Each row was made from one small tree. The marks that hang from a mark follow it in brackets, in alphabetical order. Every link used is in the known rows. Write each row's tree.
In the rows, 128 means zero.
Known rows:
gulo[datufer[fege[tefe[ruso]] pavu]]: [127 136 126 119 125 100  96 144 127 164 128 118 149 127 190 106 144 156
 146 114 123 119 125 133]
novol[lumo rolev]: [139 142 129 132 115 129 137 140 123 122  80 112  90 136 172 102 129 159
 126 126 133 118 125 127]
ruso[novol[lumo rolev]]: [138 133 130 127 108 122 113 146 123 141  62 113 103 141 158 121 132 168
 126 121 131 101 119 116]
fege[datufer tefe[gulo]]: [133 123 116 121 118  98 141 144 116 160 131 115 120 119 181  98 133 145
 135 126 141 116 119 131]
datufer[fege[tefe[ruso]] gulo pavu[zate]]: [140 145  83 124 147  98 131 159 127 184 127 115 164 133 191  90 170 160
 131 119 121  94 135 112]
fege[datufer]: [125 128 135 122 120 120 142 132 129 132 133 123 131 128 129 124 129 127
 124 126 126 132 126 133]
fege[datufer[pavu] tefe[gulo ruso]]: [119 119 103 125 120  93 107 154 120 180 121 120 149 129 244  95 139 161
 142 115 129  99 119 101]
fuda[tefe[gulo]]: [142 122 103 139 125 110 113 130 125 152 125 121 135 119 156 101 136 144
 135 128 132 122 122 114]
sebut[lumo]: [117 113 133 125 123 132 144 125 129 131 108 129 141 120 138 120 120 130
 126 131 125 127 144 133]
datufer[fege[tefe[ruso]] gulo pavu]: [136 139  83 118 138 103 130 156 127 176 122 107 147 136 211  98 156 168
 142 118 128  90 134 116]
datufer[fege gulo pavu[zate]]: [136 150  93 123 148 118 141 143 130 172 129 114 166 135 121 105 166 135
 119 123 121 101 128 121]
datufer[pavu]: [118 131 121 128 132 128  97 129 132 149 119 128 141 133 146 129 128 133
 129 120 120 107 121 121]
lumo[novol[rolev]]: [123 131 144 132 121 120 121 128 112 134  98 117  82 154 138 109 138 139
 117 119 133 111 123 126]
gulo[datufer[fege[tefe[ruso[novol]]] pavu]]: [128 129 127 115 119  95  79 149 126 178 111 117 155 132 183 118 147 166
 146 110 122 105 121 125]
fuda[tefe[fege gulo]]: [129 124  96 137 126  99 120 127 134 155 128 115 138 123 145  93 154 141
 132 128 131 131 126 122]
datufer[fege[tefe] gulo pavu[zate]]: [144 152  90 120 148 103 138 150 126 182 128 111 150 127 150  93 165 149
 126 122 126  93 129 134]
tefe[fege gulo[datufer[pavu]] ruso]: [100 118 107 132 117 103  92 139 122 167 125 121 167 135 211  97 158 147
 139 116 128 131 116  97]
fege[datufer[pavu]]: [116 131 128 122 123 120 114 133 132 150 125 124 143 133 143 125 129 131
 125 119 119 112 120 128]
fege[tefe[gulo]]: [136 123 109 127 126 107 128 140 115 156 126 120 118 119 181 102 132 147
 139 127 143 113 120 125]
novol[rolev]: [122 140 135 127 116 121 140 136 122 137 108 120 105 144 148 115 134 136
 125 125 132 114 124 129]
gulo[datufer[pavu[zate]]]: [125 134 140 128 129 121  87 130 121 153 129 136 156 121 132 118 138 126
 122 120 117 132 115 130]
fuda[tefe[gulo[datufer] ruso[novol[rolev]]]]: [134 116 118 136 100  91  82 149 114 176  93 119 141 136 213  97 148 173
 142 117 129 115 114  92]

Which tree is each row?
[115 117 103 119 113  97 137 151 130 160 113 112 155 145 175 117 165 157
 126 120 124 120 132 102] => tefe[fege[datufer[gulo]] ruso[novol]]
[ 98 124  94 134 127  93 118 146 133 178 129 125 183 140 189  91 171 138
 122 118 119 120 122  89] => tefe[fege[datufer[pavu[zate]]] gulo ruso]
[126 117 113 128 118  99  86 148 110 172 121 124 144 122 245  95 136 163
 149 117 134 114 115 107] => fege[tefe[gulo[datufer[pavu]] ruso]]
[109 132  95 128 130  99 133 147 133 166 131 120 174 140 182  97 173 142
 117 120 114 123 132 104] => tefe[fege[datufer[gulo pavu[zate]]] ruso]
[115 139 104 122 132 105 142 138 132 164 131 114 156 133 132 102 166 129
 111 123 119 121 126 130] => tefe[fege[datufer[gulo pavu[zate]]]]
[124 139 134 118 127 119 105 131 130 151 130 117 150 129 126 118 141 134
 135 117 123 124 120 142] => gulo[datufer[fege pavu]]
[128 122 112 132 126  95  87 150 110 179 126 132 157 119 229  89 147 156
 139 118 129 118 116 104] => fege[tefe[gulo[datufer[pavu[zate]]] ruso]]
[131 110 103 127 118  96 100 155 115 174 106 125 141 130 220 112 140 169
 145 120 137  99 121  93] => fege[tefe[gulo ruso[novol]]]
[139 120 104 131 108  96 108 164 112 168  71 113 113 136 252  92 141 192
 144 118 141  92 118  92] => fege[tefe[gulo ruso[novol[lumo rolev]]]]
[112 115 147 129 116 124 138 125 115 135  82 120  99 144 148 103 129 139
 117 123 129 113 140 131] => sebut[lumo[novol[rolev]]]
[125 137 116 127 132 112 111 137 120 174 132 120 169 125 135  98 156 131
 129 120 129 121 111 119] => tefe[gulo[datufer[fege pavu[zate]]]]
[104 132 102 129 129 100 127 136 132 175 131 119 166 132 139  95 166 124
 115 121 124 119 116 115] => tefe[fege[datufer[pavu[zate]]] gulo]
[105 117 120 123 112  95 118 145 139 154 114 122 158 145 160 126 158 149
 127 118 118 125 131 106] => tefe[fege[datufer] ruso[novol]]
[131 126 100 119 123  99 124 157 118 172 122 114 139 131 239 100 140 167
 137 118 126  99 128 113] => fege[datufer[gulo pavu] tefe[ruso]]
[103 133 121 121 123 108 125 129 141 151 130 117 145 136 130 117 149 128
 121 119 118 122 125 136] => tefe[fege[datufer[pavu]]]
[124 115 115 124 112 103 104 151 118 171 111 118 169 137 180 113 155 158
 144 117 134 120 117  92] => tefe[gulo[datufer[fege]] ruso[novol]]
[122 133 116 122 125 116 110 135 120 167 127 113 155 128 151 105 146 136
 138 118 134 118 111 121] => tefe[gulo[datufer[fege pavu]]]
[123 133  91 125 135  98 111 152 131 183 121 115 158 136 210  95 153 160
 146 115 130  91 125 105] => datufer[fege[tefe[gulo ruso]] pavu]
[132 120 101 115 116  93 103 163 118 187 103 114 146 136 233 114 143 177
 137 113 125  85 123 104] => fege[datufer[gulo pavu] tefe[ruso[novol]]]
[113 135 104 118 125 110 141 136 132 156 127 107 141 136 147 108 155 135
 121 121 125 116 126 132] => tefe[fege[datufer[gulo pavu]]]
[106 111  95 131 117  99 109 146 128 167 107 121 163 144 184 115 163 153
 134 120 131 114 123  82] => tefe[fege gulo ruso[novol]]
[138 136 104 121 133 102 149 142 126 160 132 109 128 125 150  98 148 146
 140 126 141 110 127 134] => datufer[fege[tefe[gulo]]]
[120 132 109 118 122 110 166 135 129 140 135 106 131 132 131 107 156 132
 120 128 131 134 131 138] => tefe[fege[datufer[gulo]]]
[119 118 100 139 118  92  78 136 129 173 124 119 165 126 210  87 158 157
 141 117 121 132 121 103] => fuda[tefe[fege gulo[datufer[pavu]] ruso]]
[128 145 134 123 135 114 106 133 130 159 135 125 165 126 109 112 153 127
 124 118 116 129 120 138] => gulo[datufer[fege pavu[zate]]]
[140 137 106 119 133  99 133 150 117 176 128 117 139 122 176  97 147 147
 121 121 125 103 123 134] => fege[datufer[gulo pavu[zate]] tefe]
[133 150 110 123 147 100 118 142 137 175 131 123 154 126 129 104 157 139
 126 119 117 100 128 138] => datufer[fege[tefe] pavu[zate]]
[132 118 102 139 109  94  94 150 122 177  90 120 141 143 209 100 149 172
 139 119 128 100 120  83] => fuda[tefe[gulo ruso[novol[rolev]]]]
